Every row comes from one small tree of marks. The marks that hang from a mark follow it in brackets, in the order of their numbers. Every link used is in the known rows. Which tree was each row made from?
(in the rows, 128 means zero)
Known rows:
z293(z97): [121 106 162  77 137  47 138 119 137 125 151 149 111 106 185 136 129  62]
z253(z112): [132 102 107  82 110  95 146 114 109  83 108 165 131  44 190 214 110 127]
z293(z97(z253(z112) z439(z77))): [119 156 115 149 120  53 105 142 109  75 137 131  87 120 144 138  87  69]
z77(z931): [127  86 145  99 166 114 140 104 151 167 116 150 136  91 145 140 162 112]
z97(z293 z439): [123 146 119  86 172 129 126 137  60 118  94 173 138 168 112 156  81 115]
z166(z931(z77(z439(z97(z253))))): [135 100 151 113 109 188 132 129 133 172 102 129 155 123 126 133 158 148]
z166(z931(z77(z439(z97)))): [136  92 152  87 100 177 140 124 139 174  95 133 149 115 134 128 168 136]
z97(z253 z293 z439): [120 162 115 135 187 150 108 147  47 117 107 166 149 186  96 165  62 141]
z166(z931(z77(z439))): [136  86 151  77 112 171 155 110 133 190  83 147 166 117 132 145 164 143]
z77(z439(z97(z253(z112) z293)) z931(z166)): [124 147 111 169 131 144 154 117 157 147 148  90 135 165 105 103 124 184]
z293(z97(z439)): [115 130 141  80 150  67 123 127 121 126 126 149  99 122 160 126 117  51]
z166(z931(z77(z439(z97(z253(z112)))))): [137 105 128 120  91 175 142 128 130 155  93 126 152 108 130 151 144 160]
z77(z439(z97(z253(z112))) z931(z166)): [124 132 116 161 123 155 142 112 179 147 148  89 126 116 129 109 153 169]
z931(z77 z166): [141 148  86  71  95 162 129 126 123 101 166 127 138  55 174 140 139 129]
z439(z77(z931) z97(z253 z293)): [132 143 145 197 126  99  81 165 121  80 171 109 100 161  98  88 118 107]
z166(z931): [136  75 159  73 143 143 154 119 108 179  76 178 172  72 158 188 148 105]

Write each row's tree:
[123 125 145 137 119 132 127 128 121 102 135 126 130 172 134 143 106 172]	z77(z439(z97(z253(z112) z293)))
[125 116 140 121 130 154 142 108 191 166 147  97 123 119 135  84 180 141]	z77(z439(z97) z931(z166))
[136 117 125 128  98 165 151 131 112 156  92 126 159 148 110 146 121 171]	z166(z931(z77(z439(z97(z253(z112) z293)))))
[126 128 126 117 146 122  95 133 122 115 102 147 103 107 115 116 143  76]	z97(z439(z77(z931)))
[124 132 135 130 139 143 153 113 169 167 147  97 131 169 111  79 151 156]	z77(z439(z97(z293)) z931(z166))
[137 172  94 207  95  97 103 164 118  56 176  94 101 122 109 106  96 125]	z439(z77(z931(z166)) z97(z253(z112) z293))
[136 174  78 128  72 169 133 135 126  87 173  90 130 131 137 118 110 184]	z931(z77(z439(z97(z253(z112) z293))) z166)
[124 108 138 105 148 149 166  86 182 192 129 118 149 124 131 110 174 154]	z77(z439 z931(z166))
[118 135 143 117 140  48 112 130 142 123 133 130  82 132 133  86 132  38]	z293(z97(z439(z77(z931))))
[125 176  82 194 148 105 112 147  70  86 102 136 122 177  68 148  56 142]	z97(z253(z112) z293 z439(z77(z931)))
[126 162 105 169 155 154  86 144 108 110 130 131 120 109 104 124 122 106]	z97(z253 z439(z77(z931(z166))))
[136 154 121 181  87  87  83 173  88  19 167 123  97 127 132 138  81 116]	z439(z77 z97(z253(z112) z293))
[119 114 162 161 160 140 131 117 160 169 135 108 131 204  93  89 143 168]	z77(z439(z97(z253 z293)) z931)
[136 123 128 127 118 101 119 124 148 111 153 129 119  71 143 113 158  88]	z439(z77(z931(z166)))
[120 119 139 168 143 128 141 115 158 152 126 104 127 188  97 108 129 178]	z77(z439(z97(z253(z112) z293)) z931)
